Each row was made from one small tree. Brackets hold a mark, then the marks that hang from it, in alphabetical order. Every link used is in the known rows. Write each row's tree.
Known rows
[nabaku [varul tazop]]: [ 49.3  -0.8  -5.0  12.0   4.0  17.0 -10.3 -11.3  -2.9  22.6  15.3  -4.4
   2.7  -2.5   9.2 -24.6 -10.9  -8.6   9.8 -45.3  30.4 -12.1   5.0]
[kuga bidos disin nabaku pedap rela]: [ 13.8 -39.2  -5.7  17.0 -11.6 -22.9 -33.2 -14.3   4.3  33.1  21.0  -7.0
   5.6   9.2  -5.0 -15.7  -7.3  14.3  26.2 -33.4  49.6 -28.9  11.9]
[bidos [kuga pedap rela]]: [ 10.0 -22.3   9.1 -11.1  12.9  -5.0 -13.9  23.8  12.1  41.5  18.2  -0.2
  -7.1  16.1   4.9 -28.9   5.5  -2.3  19.2 -17.4  35.0  -7.9  10.3]
[bidos kuga]: [ 22.0  -2.5   9.8  -8.1  10.1  -0.8  -7.0  10.7   8.8  42.2  15.4   8.4
  10.2  13.9   4.4 -23.7   6.2 -15.2   5.8 -15.1  14.2  -5.2  13.4]
[bidos [kuga [nabaku varul] pedap teve]]: [ 36.8 -25.7  -5.1   8.1  -2.5   0.7 -19.3  -7.9   8.0  47.8   9.4  -3.4
 -13.6   3.9  -4.2 -26.4  -0.1   1.6  26.3 -42.0  32.9 -11.3  17.0]
[pedap [kuga disin nabaku rela teve]]: [ 19.2 -20.8 -12.4  17.9 -10.3  -9.8 -28.7 -22.1   1.7  53.6   1.4   9.1
   7.8   2.6 -17.6 -30.2   8.4  14.2  28.9 -29.0  47.6 -28.6  18.9]
[vatus [kuga disin nabaku pedap]]: [ 30.4 -29.4  -5.2  -0.1  -2.3  -7.2 -25.3  -5.6  -4.3  50.1  13.7   3.0
   6.3   6.2  -6.8 -23.1  -3.0  -5.3  16.2 -26.6  40.6 -15.7  19.9]
[vono nabaku]: [ 20.5  -7.1   5.9  11.4   3.0   1.9 -14.2  -7.2   1.2  31.7  25.8  11.6
  20.2   9.2  15.9 -16.8  -9.6 -15.4   4.5 -30.7  22.6 -17.4  12.7]
[nazes [kuga bidos]]: [ 23.6  -5.5  10.4   3.7   7.3 -17.3  -7.3 -11.0   2.7  37.9  22.7   0.6
  35.4  17.9  15.2 -13.0   5.2 -13.6   0.8  -7.3  22.8 -15.3  14.8]
[nazes [kuga bidos disin nabaku pedap]]: [ 28.4 -26.8  -1.9   7.9  -5.0 -24.8 -23.7 -15.3   3.3  43.5  19.1  -3.2
  27.5  17.2   3.0 -11.6  -3.2  -0.2  14.5 -19.8  41.3 -21.1  20.1]
[nabaku varul]: [ 38.6  -7.3  -1.1  10.3   5.5  11.8  -3.1 -14.4   2.2  32.6  17.0  -5.4
   4.8   3.6   0.3 -20.2  -7.0 -14.8   9.3 -42.8  20.0 -11.0   3.6]
[varul nabaku tazop]: [ 37.7  -8.1  -2.8  11.3  -4.7   7.2 -18.4  -8.7   0.9  16.6  25.3  11.2
  20.7  -5.5  40.0 -23.9  -9.8  -9.1   9.8 -41.5  31.4 -13.1  15.5]
[pedap [kuga bidos disin [nabaku varul]]]: [ 29.0 -13.6  -2.6  25.3 -11.5 -11.8 -16.0 -27.6  -4.7  51.6   1.9  -1.8
  24.2   2.0 -27.0 -13.3  -8.4   0.2  14.0 -35.7  28.3 -26.9  13.4]
[vatus [kuga bidos disin teve]]: [ 33.6 -17.1 -11.2  14.3  -7.6 -24.9 -21.7 -28.5  -3.8  38.8   1.4   8.3
  17.2   2.6 -13.3 -25.2  11.5  -0.2  14.3 -20.5  38.2 -23.3  19.1]
[nazes [kuga disin nabaku teve]]: [ 40.9 -11.0 -17.1  12.8  -8.1  -9.5 -26.7 -30.6   6.0  49.1  10.5   6.9
  20.4   8.0   2.0 -22.6   8.0  -3.2  20.0 -24.7  42.1 -20.7  21.6]
[vatus [kuga bidos disin pedap]]: [ 26.2 -27.6  -1.3   1.7   0.9 -23.7 -15.6  -5.4  -5.1  37.8   9.7   0.9
  15.1  10.9  -9.0 -21.3  -0.2  -3.4  10.8 -19.9  38.3 -17.6  17.2]
[pedap kuga]: [ 20.6  -6.9  12.0  -2.4  11.1  -0.6   2.3   2.3  -2.7  43.9  13.0  10.6
  22.5  12.6   1.5 -23.4   3.7  -8.4   3.8 -20.4  16.4 -11.4  16.3]
[nazes kuga]: [ 29.6  -0.2   6.0  -5.0  12.7  -0.7  -4.4  -3.2   5.3  42.6  22.0   3.8
  26.3  17.1  16.7 -20.3   5.2 -19.5   2.7 -11.4  23.3  -8.5  13.9]
[bidos [kuga disin nabaku pedap rela]]: [ 13.3 -28.0  -3.7  -1.4  -2.9  -9.0 -31.9   9.8  12.1  49.6  13.3   0.1
  -6.1  11.9 -10.9 -25.6  -0.1   5.2  28.2 -23.9  46.9 -16.9  13.8]
[vatus [kuga nabaku rela teve]]: [ 17.1 -22.9  -4.6  12.6  -5.3  -4.6 -33.2 -17.5  -0.9  53.3  16.0   4.5
   0.6  -1.0   2.2 -28.2  12.6   0.6  23.1 -18.4  44.5 -23.8  17.6]
[vatus [kuga disin pedap rela teve]]: [ 26.9 -31.1 -16.4   2.7   1.2 -12.1 -26.2  -8.7   0.8  43.1   2.7   1.7
  -9.6   3.6 -11.7 -37.3  11.1   6.0  29.7 -26.1  59.5 -18.4  13.8]

Which tree is each row?
[ 37.0 -38.2  -6.6  26.2 -10.8 -13.2 -20.5 -33.8   0.0  30.4  17.5 -10.2
  -2.6   0.8   0.9 -17.2  -7.4  11.6  24.8 -52.7  35.2 -23.6  15.6]	[kuga bidos [nabaku varul] pedap teve]
[  7.3 -27.8   9.0  -4.2   3.6  -4.8 -25.6  17.7  11.9  48.9  22.8  -1.2
  -5.2  13.8   5.3 -24.1   1.5   1.2  22.8 -19.9  37.3 -14.0  14.9]	[bidos [kuga nabaku pedap rela]]
[ 25.8 -16.3 -18.1   8.5  -2.4  -8.8 -27.4 -18.0   0.6  46.5   0.9   5.5
  -0.6  -0.1 -14.6 -35.2  15.1   0.3  24.4 -20.0  52.4 -22.0  12.6]	[vatus [kuga disin rela teve]]
[ 17.9 -33.1  -7.1   2.4  -3.2  -7.3 -33.5  -2.2  -0.4  53.0  14.4  -1.8
  -1.0   5.7  -9.9 -26.1  -0.2   0.5  24.9 -22.4  54.1 -20.5  14.8]	[vatus [kuga disin nabaku pedap rela]]
[ 16.0 -17.4  -6.9  16.7  -6.0 -19.0 -22.9 -16.5   4.8  28.9  13.8  -2.2
  13.0   8.3  -8.8 -18.4  -1.0   4.5  17.2 -23.6  40.8 -25.0   6.4]	[kuga bidos disin rela]
[ 30.0 -29.6  -4.2   7.9  -2.2 -22.1 -11.8 -12.5   2.4  23.4  15.9  -1.3
  12.2  13.0  -2.8 -18.2  -6.6   4.0  15.0 -35.1  34.8 -17.8  13.2]	[kuga bidos disin pedap]
[ 28.5 -40.8  -2.5  18.3  -9.5 -23.1 -22.6 -25.0   1.4  27.8  24.1   0.3
   6.6   8.1  12.0 -17.1  -1.4  15.8  22.5 -38.5  33.6 -22.6  23.1]	[kuga bidos nabaku pedap teve]
[ 10.8 -26.9   0.1  21.5 -10.1 -20.5 -35.3 -24.3  -2.3  48.6  16.5   1.9
   9.7  -0.2   0.4 -21.3  11.8   7.0  21.4 -13.5  43.3 -30.2  18.8]	[vatus [kuga bidos nabaku rela teve]]
[ 16.6 -22.7  -3.4  20.5  -4.7 -19.7 -20.6 -23.7   4.9  25.9  17.9   0.8
   6.7   5.4   6.5 -23.4   8.5  11.0  20.6 -25.7  38.3 -25.7  10.5]	[kuga bidos rela teve]
[ 21.6 -18.3  -4.6  23.2  -4.9   4.1 -20.0 -22.2   0.1  55.6   5.1  -1.3
  -0.8  -2.3 -14.0 -27.6   4.9   7.1  27.6 -38.4  40.1 -25.4  11.9]	[pedap [kuga [nabaku varul] rela teve]]
[ 41.5 -27.4  -0.4  21.6  -8.1  -2.8 -23.1 -16.6  -4.3  22.9  23.0 -11.2
   3.1  -0.5  11.4 -14.9 -18.1   7.5  16.8 -48.3  38.1 -20.5  12.4]	[kuga bidos [nabaku [varul tazop]] pedap]
[ 16.0 -18.8  -7.9  19.3  -6.1 -27.2 -19.2 -22.2   0.6  40.5  -2.2   7.6
  14.8   6.0 -19.5 -28.1  11.2  16.2  23.7 -22.7  45.2 -30.1  14.9]	[pedap [kuga bidos disin rela teve]]
[ 30.6 -23.4 -12.0  20.9 -16.6 -23.9 -32.7 -35.9  -5.4  47.9   6.8   7.2
  17.3  -0.1 -13.0 -20.2   6.7   4.4  18.1 -23.1  39.5 -28.9  23.9]	[vatus [kuga bidos disin nabaku teve]]
[  6.3 -26.2   4.8  23.5  -8.9 -22.7 -25.0 -21.6  -1.4  47.8  11.9   6.7
  17.1   5.3  -3.2 -22.1  10.1  18.3  22.7 -20.7  37.5 -31.8  20.4]	[pedap [kuga bidos nabaku rela teve]]
[ 29.3 -18.1 -21.0  14.8  -5.3  -7.3 -25.4 -23.3   6.6  31.4   6.9   4.2
  -2.2   2.8  -7.4 -32.0   7.4   7.4  28.2 -35.0  49.1 -22.0   9.0]	[kuga disin rela teve]
[ 13.6 -31.5  -1.0   4.3   1.2 -24.3 -24.0  -2.0  -1.4  40.4  11.1  -4.0
   6.4   9.3 -12.1 -24.1   2.7   2.3  18.3 -16.2  51.3 -22.9  11.1]	[vatus [kuga bidos disin pedap rela]]
[ 25.3 -12.0  -1.4   7.3  -4.8  -4.5 -15.9 -12.7  -2.1  52.9   7.7  11.1
  23.9   8.2 -13.8 -20.4  -1.5  -1.5  12.9 -26.4  27.1 -19.5  20.0]	[pedap [kuga disin nabaku]]
[  5.3 -16.8  11.1   8.0   1.4  -0.3 -18.2  -0.6   0.0  55.5  18.4   5.6
  14.9   8.7   0.1 -22.0   2.5   1.4  15.8 -19.6  30.2 -22.0  15.4]	[pedap [kuga nabaku rela]]
[  3.6 -38.3  11.0   8.9  -2.0 -20.1 -29.6  -1.8  -3.3  47.8  24.4  -5.0
   7.0   7.7   4.1 -17.7   0.9   3.9  17.9 -13.9  43.2 -24.9  16.4]	[vatus [kuga bidos nabaku pedap rela]]
[ 16.4 -10.6  -1.8   2.1   4.3  -6.3 -19.8   1.7  12.1  42.1   9.5   7.0
  -6.4   8.8   1.5 -33.1  16.1   0.9  22.6 -16.8  35.9 -13.5  12.4]	[bidos [kuga rela teve]]
[ 10.3 -22.0  -2.6  17.1 -11.8 -20.7 -37.0 -17.9  -2.8  51.7  13.5   0.1
  15.8   2.5 -13.8 -16.8   2.5   0.6  17.2 -11.7  45.8 -31.1  13.8]	[vatus [kuga bidos disin nabaku rela]]
[ 50.3 -32.9 -23.9  21.4 -13.0  -0.5 -24.0 -32.5   2.8  36.6   6.2  -6.8
 -10.6  -2.5 -13.4 -25.1  -8.3   7.5  31.6 -61.3  46.4 -19.9  13.0]	[kuga disin [nabaku varul] pedap teve]
[ 39.1 -12.3 -16.7   5.3  -2.1  -8.9 -19.6 -21.5  -2.7  43.0   0.8  10.6
   7.4   1.5 -12.2 -31.9  12.0  -6.3  16.0 -25.2  38.3 -15.8  17.6]	[vatus [kuga disin teve]]
[ 20.5 -40.3  -7.6  12.8  -4.8  -7.5 -29.2 -13.9   6.6  35.2  22.8  -1.5
  -9.9   5.2  11.1 -27.2   2.3  15.1  32.1 -39.9  48.4 -21.4  15.4]	[kuga nabaku pedap rela teve]
[ 21.9 -16.6   5.8  13.2   1.1 -21.9  -4.1 -18.3  -3.3  36.3   6.9  11.9
  23.1   9.2  -1.5 -22.6  10.8   7.2  10.5 -22.9  22.0 -20.6  20.5]	[pedap [kuga bidos teve]]
[ 34.7 -21.6  -7.3  -0.2  -0.4  -8.4 -21.4  -7.8   5.6  48.8  18.2  -0.2
  18.8  16.6   4.9 -18.8  -2.9  -5.8  17.1 -24.1  41.8 -13.8  19.2]	[nazes [kuga disin nabaku pedap]]
[ 13.8  -9.7  -2.3   4.0   3.5  -5.0 -13.0  -1.7   1.3  48.1   3.7   7.5
  14.0   9.6 -17.5 -28.4   4.5   0.6  17.3 -20.8  39.3 -20.1   9.6]	[pedap [kuga disin rela]]
[ 29.0 -34.0 -20.1   8.8  -2.5 -10.4 -23.7 -14.1   7.9  28.4   8.9  -0.6
 -12.0   6.4  -5.0 -33.6   4.4  13.8  33.6 -41.5  56.5 -19.5  10.5]	[kuga disin pedap rela teve]
[ 54.3 -21.9 -17.3  15.1  -9.3   9.5 -27.1 -17.1  -2.1  27.8  12.2  -8.1
  -5.0  -3.1  -3.0 -24.0 -19.2   4.9  24.1 -56.3  48.7 -16.9  11.4]	[kuga disin [nabaku [varul tazop]] pedap]
[ 13.6 -37.1   0.3   8.3   1.6 -25.3 -22.2  -8.7  -0.9  37.3  13.8  -1.0
  -1.0   6.5   2.6 -28.2  12.6   9.4  22.3 -18.6  48.5 -22.3  16.0]	[vatus [kuga bidos pedap rela teve]]
[ 47.2 -15.7 -21.7  21.7 -13.1   2.0 -29.0 -36.0  -4.2  54.7  -1.6  -0.9
   0.2  -8.0 -23.2 -27.0   1.7  -6.3  22.9 -39.9  42.2 -22.7  15.2]	[vatus [kuga disin [nabaku varul] teve]]
